Each row was made from one walk, in order. Every step used is in the known rows, and no mark comes twice. Write each row's walk.
In the rows, zero is written as 128.
Known rows:
X > U > C: [126 125 136 148 114 127 199  92 116 155 126 127 147 112 158  96 112 111
 120 161 141 143 118 129 108 149 126 139 100 134 142 145 147 136 106 134
 126 127 128]
B > J > Y: [123 147 117 144 152 128 104 156 143 150 143  94 135 170  83 106 132 120
 111 126 128 132 113 120 131 113 117 120 140 113 111 140 138 124  71 103
 120 122 127]
N > A > G > U: [141 157 113 152 106  94 154 129 139 143 104 123 136 108  94 159 122 144
 145 143 131 141 153 135 141  89 127 156 124 128 130 138 147 104 128 106
 124 126 130]
M > S > L: [132 111 119 127 145 136 116 110 122 108 113 129 118 165 127 131 148 105
 122 147 125 137 123 156 147 166 119 107 133 132 121 109 115 118  99 138
 124 122 120]
Q > B > J: [121 145 113 131 153 138  81 127 143 140 134 136 121 115  65 117 116 120
 120 120 135 129 131 117 128 101 123 116 123 105 107 133 134 126  77 124
 135 122 126]
S > L: [125 116 125 121 140 120 125 122 131 113 118 119 121 181 158 124 132 123
 111 131 138 141 126 143 141 143 130 111 127 139 125 137 112 124 101 140
 126 125 123]
Z > Q > B: [133 124 123 133 133 151  72 151 123 116 120 141 129 104  72 144 126 105
 140 119 158 151 138 113 140 128 119 107 115 108 129 100 132 121 117 138
 125 117 134]
H > C > U: [135 131 122 106 133 134 182  74 134  97 118 124 111 104 158 139 113 124
 120 117 117 130 132 172 124 155 122 135 115 141 121 136 145 118 109 127
 123 123 109]
L > N > A > G: [110 136 102 148 114 120 167 163 130 122 104 119 123 110 117 172 122 128
 139 137 120 149 176 134 117  71 130 163 132 119 124 128 120  94 131 107
 132 134 133]
C > U > G > A > N > T > W: [104 141 120 133 110  98 159  98 152 126 143 150 119  75 126 133  93 133
 115 133 118 148 168 171 114 164 115 149 173 140 131  79 133 109 130 149
 123 128 131]
Y > J > B: [126 119 133 127 132 123 166 141 145 120 113 169 135 143 135 129 112 109
 130 156 129 139 128 163 128 130 124 118 102 115 132 139 153 126  62 147
 125 123 126]
Y > T: [116 137 106 109 133 110 137 128 128 130 104 133 115 119  97 147 129 129
 132 126 121 123 138 148 118 129 126 131 110 125 131 150 128 111  81 146
 128 132 126]
G > A > N: [109 143 102 127 112 104  98 135 152 118 156 131 125 127 123 139 119 151
 123 121 118 121 162 145 143  94 105 150 155 140 116 135 137 143 127 141
 131 122 139]
J > Y > T > N > A > G > U > X: [125 184  67 132 121  65 169 161 140 161 106  85 136 141  53 145 119 124
 151 151 127 182 129 156 115  88 127 159 124 141 130 106 165 113  69 114
 119 125 130]
W > T > Y > J: [130 129 124 154 118 122 172 108 146 146 116 148 168 156 125 116  94 125
 115 151 144 105 128 136 138 155 105 121 118 103 128 128 131 128 124 141
 119 128 126]
H > C > U > G > A: [119 145 122  99 128 121 150  67 130 101 127 117 111  84 145 146  91 123
 113 120 119 127 118 195 119 149 122 147 130 143 121 107 152 108 103 139
 126 123 113]
H > V: [117 117 141 128 145 128 128  98 125  91 140 104 156 143 114 131 116 120
 133 150 126 133 146 124 121 144 122 130 155 138 129 132 115 132 131 126
 137 124 123]
M > S > L > N > A: [119 104  91 140 144 146 145 146 125 110 100 123  92 149 106 160 139 102
 119 134 121 174 158 163 130 133 119 122 143 126 115 130  97  93  88 120
 130 129 126]
W > T > Y > J > B > Q > Z: [140 138 119 151 133 126 165  96 149 153 119 159 123 155  77  98  71 116
 114 169 155 130 146 122 161 140 116 103  94 112 122 155 147 121  86 146
 124 123 129]
Z > Q > B > J > Y: [129 140 114 145 153 151  51 176 135 134 132 112 134 139  39 125 130  98
 126 118 157 155 124 106 144 115 110 101 125  96 115 110 141 119  72 117
 119 113 133]
W > T > N: [115 134 131 151 115 108 166 124 129 155 121 145 148 128 141 126 112 155
 125 138 137 143 158 119 117 157 117 136 131 119 120 108 128 130 146 140
 116 129 131]
N > T > Y > J > B > Q > Z: [139 141 119 134 129 135 181 104 152 140 105 170  94 155  60 115  97 112
 108 178 156 132 136 115 158 127 145  99 124 117 123 145 142 122  68 144
 129 129 132]
X > U: [136 119 129 147 110 130 165 115 129 142 128 143 127  97 143 110 130 120
 116 140 136 132 127 132 118 145 109 127 130 122 140 127 135 145 127 135
 123 128 133]
J > B: [127 126 138 126 134 120 159 140 137 129 127 138 113 128 119 130 124 125
 123 138 128 140 133 142 131 128 135 123 113 133 133 126 149 124  91 124
 130 127 126]
N > T > Y: [129 139 127 136 114 130 182 113 142 140 114 132 122 144  97 134 131 135
 104 144 144 109 122 111 138 139 141 122 159 122 128 108 120 127 132 120
 129 139 129]
J > Y > T > W: [122 140  96 125 153  87 156 149 127 143 131 131 149 150  82 120 120 116
 142 111 128 153 133 149 115 142 121 125 128 131 135 120 116 116  79 119
 125 134 131]
L > N > A > G > U > C: [117 142 103 157 108 110 211 147 135 145  94 101 145 113 110 162  94 130
 157 135 125 177 178 144 118  69 125 171 103 125 127 154 137  75 111  97
 131 127 130]
M > S > L > N > A > G: [118 120  98 143 132 127 146 136 124 103  92 120 118 151 120 167 143 104
 133 158 118 153 162 160 139 117 121 136 137 124 118 109 109  91 103 119
 126 126 123]
T > W: [124 122 130 137 144 108 144 122 122 142 147 164 155 121 124 113 116 126
 137  95 127 152 151 122 116 154 125 120 145 127 134 121 105 120 148 109
 131 129 132]
G > U > X: [144 138 103 132 120 121 137 128 144 143 119  89 115 103  84 117 101 123
 142 115 130 166 115 157 121 111 111 134 112 135 136 130 148 112 115 118
 126 116 131]
L > N: [113 111 111 135 125 143 161 165 137 119 118 118 122 120 130 146 113 122
 138 104 119 154 163 138 115 101 112 135 130 115 124 129 109 105 130 118
 132 129 131]
H > C: [126 127 122 108 132 134 153  90 116 105 119 122 124 122 149 145 123 127
 127 112 131 115 114 149 123 138 137 138 114 128 119 144 132 125 118 117
 130 125 118]
S > M: [121 127 128 135 134 113 117 122 117 133 121 129 131 157 156 125 118 123
 132 114 112 108 148 111 142 106 117 113 122 130 132  99 124 129 133 129
 133 122 137]
B > Q: [128 135 111 134 141 132  85 133 138 148 137 149 109 113  94 111 102 122
 131 135 134 116 144 112 150 112 128 115 127 128 119 154 140 134 103 122
 125 121 133]
G > A > N > T: [106 141 106 130 102 106 126 130 155 115 132 142 102 118 111 152 124 164
 114 142 129 117 162 145 138 103 117 155 164 135 116 128 125 134 113 152
 128 129 143]
S > L > N > A > G > U > C: [115 130 103 149 121 103 206 138 139 130  88  94 139 168 141 154  99 126
 138 138 136 187 172 158 133  88 126 150 102 138 125 162 122  74  84 110
 128 124 124]
V > H > C > U > G > A > N: [ 96 133 118 126 111 107 111  91 137 115 158 135  95  99 119 123 102 121
 102 140 107  88 145 165 133 153 120 174 146 128 115 114 149 142 101 160
 133 121 124]
A > N > T: [110 125 112 137  94 126 154 130 145 118 117 129 108 123 136 146 139 144
 124 153 132 114 153 123 130 132 133 152 145 124 123 128 130 137 133 144
 124 130 134]
B > J: [115 140 128 137 145 137  97 131 139 146 135 122 126 139  98 115 132 129
 107 115 121 123 134 113 126 120 119 119 139 108 111 159 134 117  94 112
 125 121 126]
U > C: [117 134 135 128 133 125 166 104 113 142 126 110 151 143 144 112 109 118
 132 153 133 142 117 126 117 133 147 141  96 142 129 151 142 117 103 127
 131 127 122]

Which walk is each row?
[119 169 118 154 108  79 201 120 129 173 116 127 169 137 121 144 111 143
 151 151 129 182 162 115 124 103 142 164 126 140 121 131 166 113 128 102
 125 124 126] -> T > N > A > G > U > C
[120 181  88 140 122  60 211 145 134 172 103  98 166 164  79 144 112 132
 159 158 131 180 141 144 124  99 133 163 105 143 126 131 168 105  58 111
 120 128 125] -> J > Y > T > N > A > G > U > C
[131 134 117 134 127 128 155 120 147 138 133 146 169 173 123 116 111 103
 121 134 132 116 115 130 144 132 115 112 138 112 128 126 140 140 122 124
 130 126 122] -> T > Y > J
[144 150 132 143 102  94 151 117 146 131 106 119 167 119 124 138 119 141
 165 136 125 120 145 141 151 102 108 146 111 122 133 112 153 111 149 117
 120 117 127] -> A > G > U
[ 93 137 119 134 106  95 122 116 131 137 145 146 134  93 116 141 102 138
 123 130 133 129 148 148 113 145 131 157 175 128 130  87 122 116 140 142
 132 130 141] -> U > G > A > N > T > W
[130 135 127 153 118 121 166 107 139 153 127 120 152 145 114 117 105 138
 109 136 143 104 130 119 141 151 112 126 129 117 129 117 126 126 149 122
 123 132 126] -> W > T > Y
[114 142 116 159 116 105 171 132 125 165 118 147 123 119 114 143 114 157
 112 144 141 161 165 116 110 144 130 146 141 123 117 129 125 124 131 131
 119 135 134] -> W > T > N > A
[138 135 128 140 120 114 186 108 136 157 115 105 153 131 115 115  93 133
 152 123 134 162 131 142 132 126 119 137  91 136 131 161 151 101 102 115
 127 120 125] -> G > U > C
[129 133 120 157 131 119 165 121 161 162 122 170 145 146  94 105  72 119
 115 164 149 104 142 136 157 141 110 108 107 106 125 145 154 129  79 133
 119 123 128] -> W > T > Y > J > B > Q
[110 151 100 135 168 101 120 153 139 161 138 123 144 158  57 108 124 119
 120  99 121 146 137 131 115 133 113 116 140 111 118 152 122 106  48 104
 122 126 128] -> B > J > Y > T > W
[143 142 111 127 144 141  87 104 124 138 134 135  84 125  74 101 101 119
 133 142 142 146 148  95 156 110 137 109 110 135 115 167 130 125 113 138
 131 121 134] -> B > Q > Z
[132 162 118 152 109  92 180 109 128 154 101 111 151 119 106 147 109 137
 148 159 135 151 145 134 133  92 141 166 102 138 131 154 158  96 109 104
 126 125 126] -> N > A > G > U > C
[109 173  73 132 161 103 113 165 144 165 129 129 111 140  18 136 121 120
 116 128 135 171 140 120 114  90 132 128 139 113 100 133 143 125  21 117
 132 130 129] -> Q > B > J > Y > T > N > A
[ 97 143 116 131  97 104 154 124 159 134 133 146 134 132 112 145  94 117
 108 168 137 112 125 166 136 128 128 146 158 119 129  91 163 128  91 152
 133 127 132] -> U > G > A > N > T > Y > J > B
[119 148 130 120 124 114 123 100 144 123 138 124 115  85 126 130  93 122
 112 137 115 142 132 180 123 143 112 137 147 144 129  87 151 110 113 150
 124 125 122] -> C > U > G > A
[127 132 125 132 145 124 122 143 147 146 136 158  98 113  89 115 100 120
 126 144 133 128 147 129 152 113 135 111 113 133 124 151 159 129  70 119
 128 121 131] -> J > B > Q
[113 155  98 128 156 115 110 156 143 150 124  99 126 163  60 120 134 121
 114 126 123 127 120 135 124 114 115 122 128 111 114 157 138 111  33 118
 120 125 125] -> B > J > Y > T
[103 169  83 138 154 100 129 171 141 175 128 112 115 165  45 135 137 128
 104 124 122 165 142 120 113 108 129 131 154 117 105 160 143 116  34 105
 121 130 128] -> B > J > Y > T > N > A
[141 138 123 126 148 132 125 118 134 138 132 145  73 126  71 106  99 117
 127 150 141 154 150 113 156 110 143 105  97 140 122 161 151 121  78 133
 133 121 132] -> J > B > Q > Z
[111 154 114 131  98 111 162  97 164 129 141 118 113 105 117 136  99 127
  99 149 121 121 143 163 137 146 114 147 177 142 127  76 155 124 133 145
 126 128 124] -> C > U > G > A > N > T > Y
[117 171  92 133 112  68 181 137 140 160  94 143 137 117  79 171 126 149
 151 128 119 163 176 139 123 104 124 153 131 127 124 139 153 105  99 124
 123 128 129] -> Y > T > N > A > G > U
[108 131 115 144  88 111 127 110 135 144 151 127 130  80 147 121 109 120
 113 147 133 121 130 153 117 136 103 155 153 126 138 100 154 147 136 153
 128 123 138] -> X > U > G > A > N
[109 161  83 141 154 124  78 189 133 158 119 130 116 135   4 154 134 108
 120 116 152 189 153 105 125 109 121 112 140  99 109 127 146 111  37 119
 120 120 134] -> Z > Q > B > J > Y > T > N > A
[129 152 103 137 159 131  86 150 147 142 142 113 128 145  53 108 117 111
 122 132 141 138 113 122 133  94 121 116 124 109 106 116 137 133  58 116
 131 123 127] -> Q > B > J > Y
[116 155  88 128 175 104 104 144 142 153 138 141 141 133  30 109 109 110
 131 105 135 150 137 132 117 114 118 112 124 107 113 127 121 114  37 115
 133 127 129] -> Q > B > J > Y > T > W
[113 176  87 130 126  70 166 162 129 150 112 116 146 159  85 154 139 129
 140 160 126 154 141 134 122 101 139 155 135 135 123 104 150 126  80 121
 121 134 128] -> J > Y > T > N > A > G
[141 158 112 136 105  97 138 115 141 131 108  91 152 106 109 129 111 125
 160 148 126 134 122 151 133  92 115 153 105 131 139 101 162 110 138 118
 121 113 128] -> A > G > U > X
[110 140 114 151  78 112 168  99 146 153 142 130 127  95 122 126 111 125
  94 155 145 107 125 140 126 145 112 151 178 121 138  82 149 146 140 145
 129 131 138] -> X > U > G > A > N > T > Y
[124 172  97 146 108  85 161 137 134 162 119 115 137 113  95 146 118 135
 143 142 126 185 149 127 116  91 135 160 144 140 126 107 163 121 137 104
 124 121 131] -> T > N > A > G > U > X
[ 95 140 116 128  94 110 113 119 137 126 130 121 113  98 120 152 109 139
 116 153 134 112 132 152 122 127 132 163 162 128 126  94 139 122 127 157
 130 129 138] -> U > G > A > N > T
[107 189  78 135 151  85 115 155 143 159 120 129 138 142  34 143 127 121
 131 153 133 152 146 119 123  75 135 142 131 112 102 113 154 124  38 116
 129 127 126] -> Q > B > J > Y > T > N > A > G
[110 167  86 125 160 106 112 158 148 157 133 128 134 149  40 121 120 118
 129 124 133 156 134 124 120  99 120 119 130 110 102 114 145 131  37 126
 129 124 126] -> Q > B > J > Y > T > N
[120  98 104 133 142 148 141 139 129 102 104 120 113 158 127 145 137 100
 131 129 118 158 151 166 136 144 106 112 135 122 118 111  99 100 101 130
 127 123 123] -> M > S > L > N
[110 151 102 134 101 105 143 123 163 127 145 135 119 141  98 145 121 156
 104 134 131 106 155 131 152 103 114 146 180 136 116 119 131 142 131 135
 132 131 139] -> G > A > N > T > Y
